Each row was made from one walk, in order. Every step used is in the known rows, and no mark comes twice. Write each row's walk.
In the rows, 128 means zero.
Known rows:
lalos -> gilosuv: [118 122 145 150 114 101 147 128 146 135 158  60 152 138  55 159 111 125
  95 165 148 128  87  84  82 124  72 135 151  95 126 151 126 145]
zuvem -> kifor -> namuv -> tamel -> dusis: [ 95 111 153 157 143 107 155 111 107 111 156   6 142 158  53 128  92 144
 107 115 173 116  76  69 116 115 104 122 151  91 146 125  98 141]
gilosuv -> nodim: [138 154 177 133 105  98 136 121 155 150 133  95 163 138  42 148 123 133
 103 131 105 105  92  86  95 101 104 147 129  83 135 148  98 128]
namuv -> kifor -> beza -> pepi: [148 127 176 138 100 134 111 160 104 175 119  77 162 147 107 141 131 134
 129 151 125 113  85  96 114 165  98  99 123 123 123 150 119 158]
beza -> nodim: [146 158 173 127 100  78 151 145 109 170 147  87 171 135  29 153 131 113
 102 141 117 104  90  93  98 116 118 119 129 102 125 139 122 125]
namuv -> kifor -> beza: [134 122 166 138  85 114 120 144 105 132 127  80 173 148  79 153 139 139
 129 143 123  98 103 103  97 160  92 111 138 108 123 134 104 152]
gilosuv -> nodim -> beza -> kifor -> namuv -> tamel: [127 172 151 150 144 114 175 105 140 154 133 120 174 146  70 117 123 120
 100 130 113 130 115  71 107  81 150 114 116 107 148 129 118 154]
dekid -> nifarum -> pepi -> beza -> nodim -> gilosuv -> lalos: [198 182 209 116  90  84 163 122 202 146 141  74 166 141  86 139 123  71
 117 155 170 101 118 106 121 132 193 136 144  98  94 134  78 154]
tamel -> namuv -> kifor: [137 112 138 147  98 114 139 153 121 133 149  61 202 152  79 142 126 116
 131 144 162 110 131  89  82 150 101 108 151 122 123 127 134 137]
tamel -> namuv -> kifor -> beza -> pepi -> nifarum: [176 119 176 140  75 126 120 151 125 172 123  97 162 142 148 116 133 105
 142 151 144 133 120 104  99 173 100  70 127 139 109 145 144 139]
nifarum -> pepi: [128 133 163 145  93  93 136 145 150 115 136  40 133 154  57 158 113 117
 104 161 130  82 107  90 124 120 111 127 146 104 100 148 129 132]
nodim -> beza -> pepi: [148 124 162 154 118 103 138 179 154 159 137  64 138 158  90 157 126 115
 109 167 149 119  84  70  95 116 127 113 125 120 135 158 143 160]
beza -> nodim -> gilosuv: [159 166 185 134 107  72 159 139 138 181 152  85 180 132  50 144 133 114
 110 137 118 111  82  74  97 128 130 119 126  85 132 130 126 143]
nifarum -> dekid: [119 133 121 151  91  88 148 136 108 108 162  61 166 134  65 149 131 113
 130 147 116 101  90 121 110 103 118 128 127  93 122 146 127 112]
namuv -> tamel -> dusis: [101 135 160 177 127  92 148 116  99 120 150  20 145 162  58 153  93 117
 130 136 171 116  63  82 118 127 106 138 143 102 135 143 123 114]
dekid -> nifarum -> pepi: [134 139 160 132  77  99 133 135 146 112 136  19 134 169  61 150 114 108
 105 154 164  58 121 102 129 108 123 145 159 106  96 144 119 141]
kifor -> beza -> pepi -> nifarum -> dekid: [156 137 163 146  68  95 123 141 112 151 138  97 126 125 133 122 144 103
 138 157  97 118  82 134 126 127 120  90 103 110 111 163 137 112]
lalos -> gilosuv -> nodim -> beza -> kifor -> namuv -> tamel: [116 171 140 151 157 124 182  86 158 165 141 123 172 134  85 120 107 121
  90 142 122 159 101  66  96  85 119 128 129 101 145 130 119 165]
pepi -> beza -> kifor -> namuv: [152 133 145 133 100 117 153 152 103 121 152 100 161 144  66 113 145 114
  86 159 132 127 142  91  99  96 154  93 121 121 114 142 110 136]
zogu -> nodim: [113 163 169 142  90 101 134 113 129 135 141  82 157 138  24 144 124 132
  92 150 109 103  80  89  75 126  93 136 138 108 138 147 123 138]
pobo -> lalos -> gilosuv -> nodim: [150 143 166 128 125  97 147 115 165 135 142 117 177 115  60 163 116 130
  93 161 100 148  74  84  83 121  81 162 140  66 149 171  72 147]
tamel -> namuv -> kifor -> beza: [141 106 160 131  83 105 130 149 121 136 126  75 192 142 108 141 143 127
 135 145 140 106 108  96  81 181  84 102 140 123 113 113 121 149]
dekid -> nifarum -> pepi -> beza -> nodim -> zogu: [156 162 174 106  65  95 137 116 173 171 144  60 155 144  77 150 128  66
  82 160 167  96 108 103 112 120 148 131 141 114  70 156 129 143]
pobo -> lalos -> gilosuv: [143 114 147 142 116  88 151 140 137 115 154  79 166 128  62 166 114 119
  96 181 132 145  83  90  80 139  77 142 146  84 137 170  93 146]
kifor -> beza: [138 120 176 129  85  76 130 143 133 130 124  74 144 139  68 151 138 142
 115 154 119  94  77  98  92 147  86 121 125 101 114 134 112 139]
pobo -> lalos -> gilosuv -> nodim -> beza -> kifor: [168 149 137 140 135  98 172 146 155 136 142 142 200 130 102 155 122 121
 100 181  94 168  93  69  82 103 116 149 136  87 149 171  93 168]
tamel -> namuv: [142 111 151 142  96  80 154 148 147 127 142  54 170 146  70 141 128 115
 114 152 160 106 102  83  80 136  95 119 138 111 114 123 135 125]
kifor -> namuv -> tamel: [102 139 156 152 128 106 155  98 128 137 144  53 141 147  23 129 117 121
 105 129 147 106 104  97 109 116 113 110 125 104 140 125 117 128]
zuvem -> kifor -> beza -> nodim: [154 133 196 104 101  72 147 149 124 152 130  79 163 129  54 148 146 145
 106 134 113  98  72  87  91 148  88 102 132  87 119 123 102 157]
dekid -> nifarum: [133 134 153 136  81  99 135 136 123 126 143  36 149 166  41 146 122 114
 115 144 173  77 110 104 100 109 115 146 149 105 121 145 109 135]
nodim -> gilosuv -> lalos -> pobo: [142 146 199 156 117  80 159 121 208 141 149  79 204 125  59 147 114  92
 115 168 164 129  98  98  93 143 110 145 144  83 138 150  85 146]

Which walk is each row?
[130 151 156 139 126  99 153 126 201 149 145 102 162 136  76 164 116 129
  93 157 123 139  84  65  65 106  98 153 152  88 143 147 116 167] => lalos -> gilosuv -> nodim -> beza
[158 109 170 132 100 120 121 162 122 180 118  83 180 143 138 128 135 122
 134 151 144 115  84  86 102 184  94  91 123 138 113 123 133 157] => tamel -> namuv -> kifor -> beza -> pepi
[128 135 192 146 112  86 148 125 179 128 147  76 195 131  41 155 111  94
 104 174 165 121 105 109  96 130  94 143 145  98 131 157  81 131] => gilosuv -> lalos -> pobo
[182 193 223 107  98  78 158 116 233 144 148  79 194 136  77 147 131  48
  96 172 191 110 126 109 117 140 168 136 157  96  99 142  76 159] => dekid -> nifarum -> pepi -> beza -> nodim -> gilosuv -> lalos -> pobo
[154 138 137 167  84 101 146 161 142 135 164  84 134 142 125 139 133  87
 138 163 122 135 109 115 112  98 152  96 122 118 132 171 155 127] => nodim -> beza -> pepi -> nifarum -> dekid
[155 142 157 122  71 105 130 147 165  94 143  37 127 172  67 152 134  91
 101 165 185  75 139 107 110 121 147 126 157 112  87 151 110 144] => dekid -> nifarum -> pepi -> beza
[148 169 196 159 100  91 156  93 176 148 140  98 179 122  53 132 105 124
 112 149 118 124  73  87  80 135 127 156 128  88 145 139  95 151] => zogu -> nodim -> gilosuv -> lalos
[153 149 145 116  82 122 146 144 117 111 147  65 142 163  86 108 133  95
  82 164 158  86 163 101 137  89 176 113 145 127  81 138 103 145] => dekid -> nifarum -> pepi -> beza -> kifor -> namuv
[115 144 140 158 130 118 170 110  82 149 145  77 166 146  45 106 116 116
 103 140 139 117 116  94 124  99 129 100 117 117 130 131 129 128] => beza -> kifor -> namuv -> tamel
[164 135 184 146  74 135 107 147 107 176 126  98 145 152 119 130 133 115
 138 152 119 126 118 114 115 158 108  82 124 128 123 167 131 139] => namuv -> kifor -> beza -> pepi -> nifarum
[167 153 150 127  76 118 147 152 128 102 144  58 147 170  91 133 131  88
 103 172 175  90 154 106 129 102 165 113 148 128  76 153 120 138] => dekid -> nifarum -> pepi -> beza -> kifor
[129 167 145 151  98 106 160 143 113 135 143 112 178 150  66 137 128 122
  96 168 104 121 103  71  75 102 124 128 132 125 135 144 143 162] => zogu -> nodim -> beza -> kifor
[162 132 182 163 111  80 160 128 177 143 139  67 173 132  68 140 107 117
 130 153 149 120  92  96  96 133 138 145 129  84 134 140  91 141] => nodim -> gilosuv -> lalos
[108 121 157 144 139 114 163 103 133 119 148  32 144 146  23 126 113 142
  98 119 162 108 110  86 100 118 100  97 137  93 147 127 106 146] => zuvem -> kifor -> namuv -> tamel
[138 133 162 135 112 104 146  89 182 172 140 111 187 105  78 160 102 115
  81 167 101 163  50  78  76 122  69 175 129  66 133 186  93 153] => pobo -> lalos -> gilosuv -> nodim -> zogu
[141 161 146 134 106 128 161 104 122 109 140  56 138 170  75 107 125  85
  94 149 184  92 156 108 143 100 173  97 137 130  88 133 117 140] => dekid -> nifarum -> pepi -> beza -> kifor -> namuv -> tamel
[166 137 171 163  92 104 133 165 159 157 142  82 122 158 102 145 126  97
 117 165 146 135 119  87  94 113 136  98 131 128 134 176 153 141] => nodim -> beza -> pepi -> nifarum
[122 103 157 129 115 110 146 140 134 118 151  46 150 143  34 129 124 153
  83 132 138 100 112  79  93 108 101 114 145  89 138 132  95 155] => zuvem -> kifor -> namuv
[144 150 167 141 140 116 142 139 203 190 136 104 151 131 108 156 110 124
  89 162 130 149  60  54  85 108 101 139 134 100 145 160 126 177] => lalos -> gilosuv -> nodim -> beza -> pepi
[161 141 147 141  98 109 157 163 110 115 146  91 169 152  74 136 142 103
 106 173 147 129 136  98  95 109 146  95 124 122 107 159 126 128] => pepi -> beza -> kifor
[158 163 177 149 114 119 139 126 203 188 146 121 128 133 120 142 110 106
  97 163 121 167  98  74  81 100 111 122 140 104 145 180 133 156] => lalos -> gilosuv -> nodim -> beza -> pepi -> nifarum
[156 142 137 128 137 106 168 135 145 144 144 152 191 118  97 135 126 127
  80 168  79 167 100  66  87  89 123 146 134  88 151 152  80 174] => pobo -> lalos -> gilosuv -> nodim -> beza -> kifor -> namuv
[171 164 187 145  99 112 129 142 185 176 133 113 130 145 103 138 126 105
 110 147 112 142 110  81  92  94 141 114 124 107 144 177 131 142] => gilosuv -> nodim -> beza -> pepi -> nifarum
[153 154 180 115  82  87 145 131 176 174 147  79 158 130  68 157 132  79
  81 166 133 121  95  92 106 130 135 110 127 111  77 161 140 139] => nifarum -> pepi -> beza -> nodim -> zogu
[135 176 145 161  77 114 141 128 145 145 159 110 140 136 111 130 133  94
 122 162  93 138  90 114  95 102 142 105 122 122 143 168 159 136] => zogu -> nodim -> beza -> pepi -> nifarum -> dekid
[104 135 140 172 137 113 164 120  50 138 150  53 161 155  71 110  94 123
 113 135 144 126  87  81 140  94 133 123 129 114 129 130 119 117] => beza -> kifor -> namuv -> tamel -> dusis
